Each row comes from the steps of one path. Every step used is in the known rows, and no mark comes twice. Write the path behind each row, first mark first.
Known rows
D V W F Z J: [-19   8  -5   8  20   4  -6   2   8  -4  14 -12   2 -14 -17  -3 -14  17
   6  -3   7   8  -4 -26  24  10 -10  12 -17 -18  19  -4   4 -23 -10 -26
  13   1   8  25 -29 -16  -8 -22  25   9 -14  -1  -7  20   7  13]
F Z V W: [ -8  -3  10  16  10   3  11  10  -7  -3  -3   1   4  -6 -21  13 -19  -1
  -6  -8   9   2  -5 -13  16   8  -9   5  -5 -12  21  -1   1 -12   4  -4
   0   1   0  13 -26   2   6 -10  20   7 -19   9 -13  29   4  13]
D J Z V W F: [ -8  -5   0  -2   3   9   1 -10  -2 -12   4  15 -10 -28 -24  -3 -25  22
 -12 -17  14   5   9 -29   5   4  -4  10  -4 -22  10 -12  -9 -15   7 -23
   2   9 -27  20 -23 -22  -7 -15  13   7 -26  19 -25  26  -9  -1]
F D: [ -2  -8   5   1 -11   4   9   2   2   7   2   0  -4  14   7  -2  -5  -3
   0   3  -3   0   3  -9   3  -5 -13   7  -2  -4   0   5   4   8   1   4
 -11  -3   1   8   9  -7   9  -6   5 -11  -1   0 -10   3   6  -3]
W F D V: [ -6  -1  -5   3  -4   5   1  -7  15  10  -1  -2  -5  16   1 -20 -14  19
   2   4  -7   0  10 -14  -2 -15 -12   2 -15 -15  -6   5  -7 -12   3 -19
  -9  -1  -6  15  -5 -24   6 -17   2  -8  -5  -5 -17   6   4 -12]
V W F: [  5   5 -11 -12  14  -5  -2  -3  -7  -6   4  10   5 -15 -17  -8  -4  11
   2  -8   3  -5  -3 -16   5   8  -7  10 -10  -7   6  -5  15  -9   8  -9
   5   1  10   2   1 -19  -4 -10   0   5  -9   9   3   0  -3   9]
D J Z F W: [ -9   4   1 -12 -13  12 -16   8  -7 -10   8   3 -14  -9  -5  -2 -31   3
 -21  -1   7  17  10 -28  14  -2   6  21  -1  -6   5 -11 -23  -3   3 -18
 -12   5 -28  11 -21 -20 -13 -22  15 -16 -14   7 -25  26   5   2]
V W F D J Z: [ -4 -12  -2 -12 -12   8   4 -11  -6  -6   7   6 -16 -13 -20 -13 -30  13
  -6 -18   3   8  12 -36   5   1 -12  24  -9 -18  -3 -11   1   3   1 -14
  -6   1 -25  17  -3 -38 -10 -15  14  -7 -16  13 -24  18   6  -6]
F W V: [ 14  -4   6  11   1   1 -12   9   0  -4  -1  12   5   7  -5 -15 -18  -5
 -12   5  13   5  -4  -8   6 -13  -3   4  10  16  -3  -1  -1  -8   9  -5
 -10  -4   7   3  -9  -4  13 -16   3  -4 -14  -3   0  20  -4   4]
V W: [ 10   1  -5  -4   3  -4   5  -1 -12  -4   7   3  -1  -6 -14   3 -11  -1
   7  -7  10   8  -5  -9   6   7  -5   9  -8  -2   5  -8  11  -2  -3   3
   7  -4   0   0   6  -6   0   1   7   7  -5   5   2  -7   4  17]
Z V W F D J: [ -4 -16   0 -12   2   6  17  -8   6   0  -2  10  -3 -14  -6 -11 -25  14
 -14 -10   7   3   4 -35   4  -5 -18  14  -1 -17   4  -5   2  -6   7  -7
 -11   6 -17  26 -12 -24  13 -26  13  -6 -31   8 -20  21  -4  -4]
F Z V: [-19  -7  15  19   7   4   6  12   5   2 -11   3   3   3  -7   9  -8  -1
 -11  -2   4  -3   1  -7   9   0  -5  -3   1  -6  18  12  -6  -8   7 -11
  -7   5  -4  15 -35  12  10 -11  14   0 -20   6 -17  33   4  -3]
J Z V W F: [ -1   1   0  10  10   6  -3  -4  -8  -8   2  20  -8 -20 -25   1 -15  21
  -7 -14  12  -1   6 -22  13  12  -8   9 -13 -14  13   3  -1 -26  14 -31
   3   8  -8  15 -20 -16  -6  -3  13   7 -28  23 -19  20  -5  -2]
V D J Z F W: [ -7   7  -3  -4 -24  16  -6  -2  -1  -5   5  -1 -21  -6  -5  -7 -40  -2
 -31  -7  21  30   4 -38  11   2  -4  15  -4 -21   6 -13 -18 -19  -1 -15
 -21   1 -31  13 -26 -22 -12 -27   9 -14 -13   0 -20  25  10  13]
F D V W: [  9  -4  -2   4  -9   1   9  -9   0  10   6 -11 -10  19 -11  -2 -26   3
   8  -3  10  16   0 -11  14 -11 -17   6 -18 -17  -3  -7   0  -2  -2  -2
   2 -11 -12  15   7 -22  10  -8  19   0   0  -5 -18  -5  10  11]
J Z: [ -6   4   2   9  -5   5  -9   1 -10  -4   4   5 -12  -5  -9   4  -8   1
   0 -10   3   3  11  -5   7   8   3   5  -4  -5   2   2  -7  -1   0 -16
   1  -1 -10   0  -6  -7 -10   7   8   1  -1   9 -11   8   4  -6]
W V D J Z F: [ -8   4   4   4 -14  13 -11 -24   9   5  -1  16 -14 -21 -10  -5 -27   7
 -26 -17  20  29  -4 -39  11  -2  -4   7  -1 -12   8 -16 -20 -25   5 -24
 -15   4 -32  27 -29 -12  -7 -18   4  -9 -23  16 -10  27   2  -7]
D V Z F W: [  5  13 -15   2   2  -4 -17   2  17  11  13 -10  -4  11  -2  13 -39   4
 -21   4  10  24   2 -16  25 -11  10   6 -12 -11  11  -6  -4 -23  -8 -19
  -9  -3  -7   9 -24 -28  -2 -25  12  -6  -8   1 -15   9   6  15]
J Z F W V D: [  5  11   3  20 -17  13 -18  -2  -5  -1   0  23 -10  -4  -7  -7 -31  -7
 -29  -9  23  25  -2 -32  20  -2  -7   8  -7  -4  12  -6  -9 -31  13 -31
 -20  -6 -11  16 -29 -13  -1 -21   3 -12 -22  12 -13  32   7   9]
W F Z: [-20  -1   1   3  16   1  -6   6   4  -5  -5   1   6  -5 -11  -6  -1   9
  -4  -2 -10 -11   4 -12   1   5  -6   8  -3  -4  13  10   3 -12  -2 -18
  -9   0  11   7 -25 -12  -2 -14   0  -2  -9   3  -3  26  -1  -8]
F W V D J: [ 12  -9   7   7 -18   7  -4  -8   6  -3  -6   4  -8  -3  -5 -24 -38  -6
 -20  -5  24  21  -3 -29  -2 -13  -9  -2  10  -2  -6 -17  -2  -8  -1   2
 -19  -4 -16   9 -18 -10  10 -26  -3  -5 -16 -15   3  17   0  14]
F W V Z: [ 20  -5   0  14   2  -6 -14   6   8   4   7   4   4   7  -8  -2 -32  -4
 -19  -9  18  11   0 -13   9 -15   3   2   6   9   5  -7  16  -9  -1  -6
 -12  -6   6  -4 -16 -21  11 -15  -1  -1 -21   2   4  17  -5   8]
F D V: [ -4  -2   3   7 -12   6   6  -5  11  12   1  -9  -9  26   5  -6 -19   4
   4   3   1  13   8  -6   5 -17  -8  -1 -11 -12  -6   3 -10  -2  -2  -4
  -8  -5 -11  17   2 -12   9  -9  15  -6   3 -11 -20   0  10  -6]

Which path is each row?
[-19   5  -1 -11  -7  11 -10  -8   1  -2   8   5 -14 -16  -3   6 -14  11
 -16 -11   3  19   5 -24  14   4   8  13  -3 -12   2 -11 -23  -4   2 -16
  -7   9 -31  18 -17 -13 -15 -12  13  -8 -11  17 -21  19   4  -8] -> D J Z F
[  0  12  -6   3 -13  13  -3  -7  -4   8  13   2 -19   9 -16   9 -31   7
  -3  -9  12  28   5 -28  31   1 -10  19 -27 -21   7  -8 -14 -15   4 -25
  -3  -4 -25  29  -2 -25  -3 -13  27  -7  -6  19 -35  11  16   3] -> J Z F D V W
[ -4  -3   5   0 -10  12 -23   1   3  -8   6  18  -9 -15  -9 -10 -34   6
 -26  -5  12  24   6 -32  19 -11   5  17   7   3   3 -14 -25 -11  10 -24
 -17   3 -26  18 -29 -18  -3 -29  14 -13 -26  11 -22  40  -4  -6] -> D J Z F W V
[ -3  -6   0  -5 -15   5  10 -15   8   2  -5 -10 -11 -10   1  -7 -20  -1
 -10  -6  11  16  -1 -21  -6   0  -7  -4   5 -15  -7 -11  -5  -2  -8   8
  -8   1 -21   6 -11  -7  -3  -6  -6  -1  -4 -10   3  -1   2   8] -> V D J
[ 13   0  -1  18   1  -2 -15  12  11   2  16  -7   5  -6   2   4 -23  -4
 -23  -6  20  17  -7 -26  24  -1   2   6   6   3  14  -3  18 -12  -8 -11
  -5   8  13   7 -17 -11   6 -22   9  -3 -28   1   8  21  -2  13] -> F W V Z J
[ -8   0  -5  -4  22  -4  -2   6  -5 -10   4   3   6 -13 -27  -3 -12   5
   3 -10  -3  -8  -1 -18   8  12  -8  18  -9  -9  16  -1  12  -8   2 -13
   4  -1  10   7 -22 -19  -5 -10   6   6 -16   9  -1  22   4   8] -> V W F Z
[  1   2  -4  -1  15   0   7  -4  -1   0  -3  18   7 -17 -14  -2  -9  14
  -9  -4   9  -5  -2 -17   7   4  -8   4  -7 -11  12   1  10 -21  11 -14
  -1  10   4  13 -13  -9   4  -9   2   9 -23  14  -7  15  -8   6] -> Z V W F
[ -8   1  11  20  -7  12  -1   1  -4  -4  -6  10  -8  -1  -7   8  -8   7
 -10  -8   9   6  10 -10   9   2   3  -2  -4 -10   9   7 -17 -13  10 -24
  -5   5 -16  16 -23   4  -1  -2  12   2 -17  11 -24  22  -1 -11] -> J Z V
[  1  -5  14  12 -22  14  -9 -24   6  -3  -5   7 -18 -14 -14 -11 -27   4
 -14 -21  20  24   3 -31  -2  -2 -10  -2   4 -10  -4 -15 -11 -11  -1 -15
 -13  -3 -32  16 -20 -12  -5  -8   1   1 -17   1  -8  22   1  -5] -> W V D J Z
[-13 -19  14  10 -23  17   9  -1   7   2  -6   3 -18   1   0   5 -26   4
 -17 -11   6  10  15 -27   8  -9  -8   7   2 -20  -1   4 -22   6   3 -14
 -15   9 -36  24 -14  -8   6 -12  22 -12 -24   6 -36  26   7 -17] -> F D J Z V
[-16   9  -1   8 -16  14  -6  -8   8  12   6   3 -19  17   0   5 -23   8
  -7  -1   2  20  10 -22  21  -7  -4  13 -23 -18   4   1 -24 -17   3 -28
 -10  -2 -24  26 -13 -17  -3 -12  23 -15  -5  10 -38  18  14 -13] -> J Z F D V
[ -2 -15  15   2 -17  17  16  -2  -7  -2   3   7 -15  -7 -14   7 -37   4
 -11 -17  16  17  10 -32  14  -3 -13  15  -6 -20   4  -8 -10   6   5  -6
  -9   2 -33  26  -9 -19   5 -10  27  -5 -26  15 -36  23   8   1] -> F D J Z V W
[-15   4  -2  -4 -18  15  -5 -16   2   1  -1   4 -19 -18  -4   3 -25   3
 -22 -16  12  23   0 -35  10   6  -4  10  -6 -21   7 -12 -19 -21  -1 -18
 -11   3 -34  20 -25 -13 -13 -13   2  -8 -11  12 -16  17   8   3] -> V D J Z F
[  9   2   4  17  -6   2  -1 -16   7   7 -11  10  -1  -4  -4 -10 -12  -5
 -11  -7  17  15  -8 -17  -4  -4 -12  -8  -2   1   4  -5   7 -17   4  -6
 -10  -5   1   8 -10   1   9  -3 -10   1  -9   0  10   7  -2   3] -> W V D
[  2   7 -12  -4  13  -4  -4 -11   5   2   6   1  -1  -4 -20 -13 -14  21
   6  -4   6   5   1 -11   8   2  -7   5 -15 -12  -1  -8   4 -23   1 -17
  10  -1  -6  11  -7 -21  -6 -12   6   7  -5  -1  -5  -2  -6  11] -> D V W F
[  5   6  -3   3   5   1 -18   7   2   3   4  19   5  -4   1  -7 -21   1
 -24   7   9  13  -8 -15  20 -13   1   9   5  10  12  -5  -5 -17  13 -15
 -15   0   5  12 -15  -5   7 -25   6 -12 -19   7  -5  27  -4   4] -> Z F W V
[  0 -15  -4 -22  -2   3  11 -11   2  -1   6   0  -6  -9 -10 -17 -24  13
  -4 -11   1   5   3 -31  -2  -4 -15  19  -6 -16  -3 -12  11   7   2   1
  -8   2 -13  13   5 -32   4 -21   5  -7 -17   6  -9   9   2   0] -> V W F D J
[ 19  -5   6  16 -14   6  -4  -3   0   1  -7   8  -5   7  -5 -20 -26 -13
 -18   0  20  13  -6 -18   2  -9 -15  -4   3   3   3  -3   8 -18   8  -5
 -17  -8   3   3 -13  -3  12 -13  -5  -2 -12 -11   8  16   0  17] -> F W V D
[ -2  -3   5  10  -1  11  11   0  -3   0   1  20  -8  -7 -15   0 -22  11
 -11 -14   9   1  12 -33  17   5 -17  15 -18 -18  15   5   1 -14  16 -25
  -7   6  -7  19 -14 -22   4 -12  17  -5 -28  22 -31  26   3  -5] -> J Z V W F D
[ -7  -2   6   5 -27  14   1 -15  -2  -9  -5  -5 -21 -10  -8  -5 -27   1
 -10 -16  17  19   7 -26  -5   6  -8   0  -1 -16  -3 -11 -11  -6 -10  -8
 -10  -3 -32  11 -12 -10 -11   0   4   2  -4   1  -9   8   8   3] -> V D J Z
[ -3   6  10  27 -18  15   6 -11  -3   3 -11   8 -13  -3  -3   6 -20   0
 -17 -12  20  11   1 -19   5   5  -9 -10 -10 -18  10   6 -10 -29   2 -21
  -9  -1 -18  16 -25   3  -1   2   6   3 -17   7 -19  15   5   3] -> J Z V D
[  9  -3   0  17   7  -6 -12  -1  18  10  12  -2   5 -18   0  13  -7  -1
 -15 -16  18  17  -9 -25  21   0   2   1   2  -1  12  -4  17 -12 -14 -12
   2   9  10  13 -14  -3   3 -13  11   4 -24   9  12  12  -4  -1] -> W V Z J
[  7   0  -2  -5 -13  13  -6  -6  10   4  -1  11  -5 -12   2 -15 -35  -5
 -32   1  22  27  -9 -36  12 -15  -8   8   8  -4   5 -17  -9 -22   6  -9
 -25   3 -19  18 -27 -14   8 -33  -4 -13 -23  -3  -4  26   0  12] -> Z F W V D J
[ -1  -1  -7   8   1  -1  -6 -12  28  15   5  -9  -5  18  -3  -3 -25  18
  -7  -9  -2  10  12 -19   4 -15  -6   4 -19 -22   2   5   6 -13 -10 -21
 -12   1  -5  13 -12 -37   8 -18   3  -7  -6  -1 -10   5   2  -7] -> W F D V Z
[ -5  -5  -4  -8  -2   5   5   0   7   6  -3   5   1   4   6 -16  -2   8
  -6  -1  -8  -6   7 -16  -5  -5 -17  10  -6  -9   3  10   6  -2   3 -10
 -13  -1   5   7   0 -20   7 -14  -5 -11 -12   1  -6   7  -2 -14] -> W F D
[-17 -15   9   3 -13  18   5  -6   9   2  -8  14 -17  -7  -3 -12 -22  21
 -21 -10   1   1  17 -34   3  -8 -12  10   1 -22   1   6 -16  -7   9 -26
 -21  15 -30  29 -25 -21   0 -19  12 -13 -32  13 -36  32  -3 -26] -> W F D J Z V
